Every row comes from one small tree of marks. The marks that hang from a mark follow it in brackets, in the order of their numbers. Every link used is in the known rows. Which tree was each row made from?
Known rows
q256[q104[q926[q623[q396[q795]]]]]: [ -5.3  23.6 -34.1 -11.2 -20.9   3.5   2.1  -5.8  11.1  19.8  -1.3   9.8
 -19.4  -1.1 -17.1  18.4   5.0]
q396[q926[q623[q795]]]: [  2.5   4.0 -33.4 -17.6   5.5   2.6   3.6  13.6  14.1   3.4 -11.8  10.4
 -23.5  -4.5  16.5  -3.4   1.6]
q396[q623]: [ 18.0  -2.2 -21.0  -7.2   3.0 -12.6   4.5  17.2  -1.3   7.3   2.6   0.1
 -18.6  -1.8  -7.8   2.5  -2.3]
q623[q104[q926] q396[q795]]: [-16.1   4.7 -13.2 -15.8  -6.8  -7.3  11.9  -5.6   9.2   0.9 -23.5  -4.2
 -17.0  -8.9 -12.6  32.2   5.7]
q623[q396 q795]: [ -1.8  -8.3  -5.4 -24.8  -1.6 -16.4  11.1   2.4  12.7  -3.5 -21.6  -1.9
  -4.8  -0.7   1.3  18.0  21.8]
q104[q926[q396[q795]]]: [-15.2  18.9 -15.4  -8.0   4.3  23.3  -7.0  17.6  13.5  -2.2 -25.1  -2.0
 -26.6  -2.1 -21.7 -10.9   1.1]
q256[q104[q926[q396]]]: [ -9.9  17.1 -11.8  11.8  -9.8  10.9 -11.1  23.1  22.2  -0.1 -27.1  -7.5
 -14.2  -0.5 -15.6   4.7   7.2]
q104[q926[q256]]: [ -8.6  11.3 -15.8   2.8   3.5  -3.7   6.2  24.5   7.5   6.6 -25.9  -9.0
  -8.1 -24.6  -9.2 -19.1   7.1]
q926[q104 q256 q396[q623 q795]]: [ -9.5  30.6 -51.4 -21.5  16.1  18.3 -18.7   7.8  -4.1   5.8 -11.8  -2.6
 -51.6 -15.5 -14.6 -30.5 -24.2]
q926[q256[q104] q623[q396 q795]]: [ -4.9  18.9 -34.3 -18.8 -11.8  -3.4  11.2  -5.9   8.5  15.0 -16.9  10.1
 -17.4 -11.2   1.2  15.1  10.3]
q623[q104[q926[q256 q396]] q795]: [-23.8  25.3 -12.2  -4.1  15.0  20.2  11.1  19.6  15.3 -14.6 -60.9  -5.6
 -24.4 -22.5 -12.0  10.8   1.2]
q256[q104[q926[q396[q623 q795]]]]: [  0.2  24.9 -34.1  -1.7  -5.0  21.5  -6.5   9.9  13.3  -0.5 -11.0   8.3
 -35.3   7.3 -31.8   9.8  -8.8]
q396[q623[q104] q795 q926[q256]]: [ -5.5   4.7 -53.5 -19.5   7.3   0.3   7.3  -9.9  -1.1   2.4  -7.7   8.7
 -46.8 -13.0   3.8   4.7 -23.4]
q104[q926[q256 q396[q623]]]: [ -4.5  30.3 -28.3   0.9  10.7  11.3   0.9  30.0  -0.3  -4.8 -26.6  -5.7
 -29.8 -22.5 -32.2 -22.5  -5.5]
q926[q396]: [ -7.4   5.6  -8.5  -5.5   3.0   7.0 -11.2  20.0   7.6   0.3 -19.8  -9.2
 -21.2  -1.5  -5.5  -8.9   5.3]
q256[q104[q926[q396 q623]]]: [ -5.3  34.6 -25.1  10.2  -9.6  20.3 -10.1  25.2  13.4  11.0 -18.6   1.1
 -22.7  -4.7 -17.9   2.0   0.1]
q396[q795 q926[q104 q256 q623]]: [-14.8  23.8 -65.1 -22.8   8.4   9.9 -18.4   2.5   0.9  19.8  -0.5   2.8
 -44.4 -22.6  16.9 -40.4 -23.2]
q104[q926[q256 q396 q623[q795]]]: [-13.6  42.3 -26.8  -6.9  13.7  29.0   6.8  28.6   9.8  -0.2 -42.9   3.6
 -27.9 -24.2 -18.5 -19.8   0.7]
q104[q926[q256 q396 q623]]: [-15.0  41.7 -28.8   1.8   6.0  21.5  -3.5  31.4   0.8   8.6 -27.7  -4.0
 -28.1 -27.3 -20.8 -29.8  -4.0]
q623[q104 q396]: [ -8.0  -8.5  -7.0 -14.0  -8.6 -23.8   8.5  -2.5   3.5   4.8 -17.3 -12.1
 -10.7  -8.5   4.1  35.2   9.7]
q104[q926[q623[q396 q795]]]: [ -1.7  18.4 -16.2 -15.9  -1.1  -3.7  17.4  17.0  10.7   3.5 -22.6   3.5
  -8.4 -14.0 -13.7  12.2  16.8]

Write each row's tree
[ -5.0  13.4 -42.9 -18.5   9.1   6.2   7.0  10.5   8.6   6.0 -18.1   9.8
 -28.5 -18.7  15.7 -20.1  -2.6]
q396[q926[q256 q623[q795]]]
[-13.9  36.9 -47.1 -11.0  -6.4  33.8 -11.8  -3.8   4.5  20.9 -11.0  12.5
 -44.5  -2.8  -9.7 -12.5 -14.0]
q926[q256[q104] q396[q795] q623]
[  8.5   7.6 -16.8   4.7   4.5 -10.8  14.3  22.4   2.0  -0.1 -16.7  -3.6
 -18.4 -14.2 -16.2  28.1  -6.8]
q396[q623[q104[q926]]]
[ -3.6  20.0 -37.2  -7.2   8.6   5.4  17.7   3.7  -1.8   4.9 -19.6   6.1
 -34.1 -19.9 -19.7  11.3 -16.3]
q396[q623[q104[q926[q256]]] q795]
[  5.1  18.3 -29.3 -17.6  20.1   8.4 -12.2  24.1   8.1  -8.9 -23.8  -4.6
 -34.0  -3.3  -8.6  -3.7  -9.4]
q926[q104 q396[q623[q795]]]
[-15.1  28.7 -51.1 -30.8   0.4   0.1 -10.0  -6.7  -7.7  25.6  -1.2  -1.9
 -35.4 -24.1  -0.8 -21.0  -9.4]
q926[q104 q256 q623[q396[q795]]]
[ -8.9  25.5 -39.2 -28.1   6.8  -6.8   0.2   6.8   0.1  13.7 -20.1  -4.3
 -23.1 -26.7   4.7 -11.3   0.4]
q926[q104 q256 q623[q396 q795]]
[  5.4  20.7 -24.9  11.4 -13.0   2.1   0.2  21.1  14.0  20.5  -6.8   4.2
 -10.7  -6.6  -7.6   8.8   2.8]
q256[q104[q926[q623]]]
[ -8.1  26.2 -32.0 -18.4   3.2  28.8 -10.6   7.9   0.8  14.8  -6.8   8.6
 -41.5   2.6 -10.7 -11.8  -9.4]
q926[q396[q795] q623]
[-14.1  38.9 -40.1 -17.3  19.5  23.8 -13.1  21.2   4.5   7.7 -32.5  -3.1
 -38.6 -23.6   0.9 -27.8 -10.9]
q926[q104 q256 q396 q623[q795]]
[-10.3  15.9 -55.0 -22.0   2.3  12.9  -2.8  -1.5   0.8  18.6   0.4  11.6
 -41.5 -14.3   9.7 -29.9 -14.5]
q396[q795 q926[q256 q623]]
[-28.2  28.7 -24.3  -6.5   8.5  26.3   2.4   7.0   8.0  -2.3 -41.8  -4.2
 -36.8 -19.5 -17.5  -0.1 -10.1]
q623[q104[q926[q256 q396[q795]]]]
[-17.9 -10.2 -30.0 -28.3  -8.9 -11.6   2.1 -19.8   9.0  -1.3 -10.9  -1.1
 -29.5  -2.0  11.4  25.3   0.3]
q623[q104 q396[q795 q926]]
[  1.3  19.8 -38.1   1.0 -10.4   2.4  -1.5   6.5   2.4  29.0  -3.0   5.7
 -22.2 -11.7   4.9  -5.5  -4.9]
q926[q256[q104] q623]
[  1.2  17.4 -24.4  -5.8  16.0  -1.0  26.4  17.5   6.5  -7.0 -38.5   3.1
 -23.0 -24.5 -14.3  21.3  -5.8]
q396[q623[q104[q926[q256]] q795]]
[ -2.2  22.7 -19.1 -15.2   9.6  22.8  -0.4  20.2   8.6   2.7 -25.4   6.7
 -29.1  -1.9  -4.5  -0.8   1.9]
q926[q396 q623[q795]]
[  5.3  22.7 -22.7   1.2   2.0  14.9   3.8  23.3  21.2 -11.4 -30.8   6.9
 -22.0   4.5 -26.2  18.7   2.9]
q256[q104[q926[q396[q623[q795]]]]]
[  8.2   0.0 -29.7 -16.1   5.6  -1.4  10.7  -4.0  -1.7   7.7  -2.7   8.2
 -35.9   2.6  -6.0  29.4 -15.8]
q396[q623[q104] q795]
[  4.8  19.2 -16.1  -5.6   7.9   8.8  13.7  28.6  13.5   6.5 -24.1   7.8
 -11.6 -11.7  -7.8   2.6   7.8]
q104[q926[q623[q795]]]
[ -6.5  18.2 -41.0 -29.9  -3.3  -3.0 -12.6  -3.0  -2.8  22.2   5.6  -0.8
 -30.7  -8.4   0.3  -5.3  -6.1]
q926[q104 q623[q396[q795]]]
[-20.1  42.0 -51.7 -20.0  12.8  30.0 -21.7   9.3  -4.0  19.1 -13.4  -0.2
 -50.0 -19.6  -5.1 -37.7 -22.5]
q926[q104 q256 q396[q795] q623]
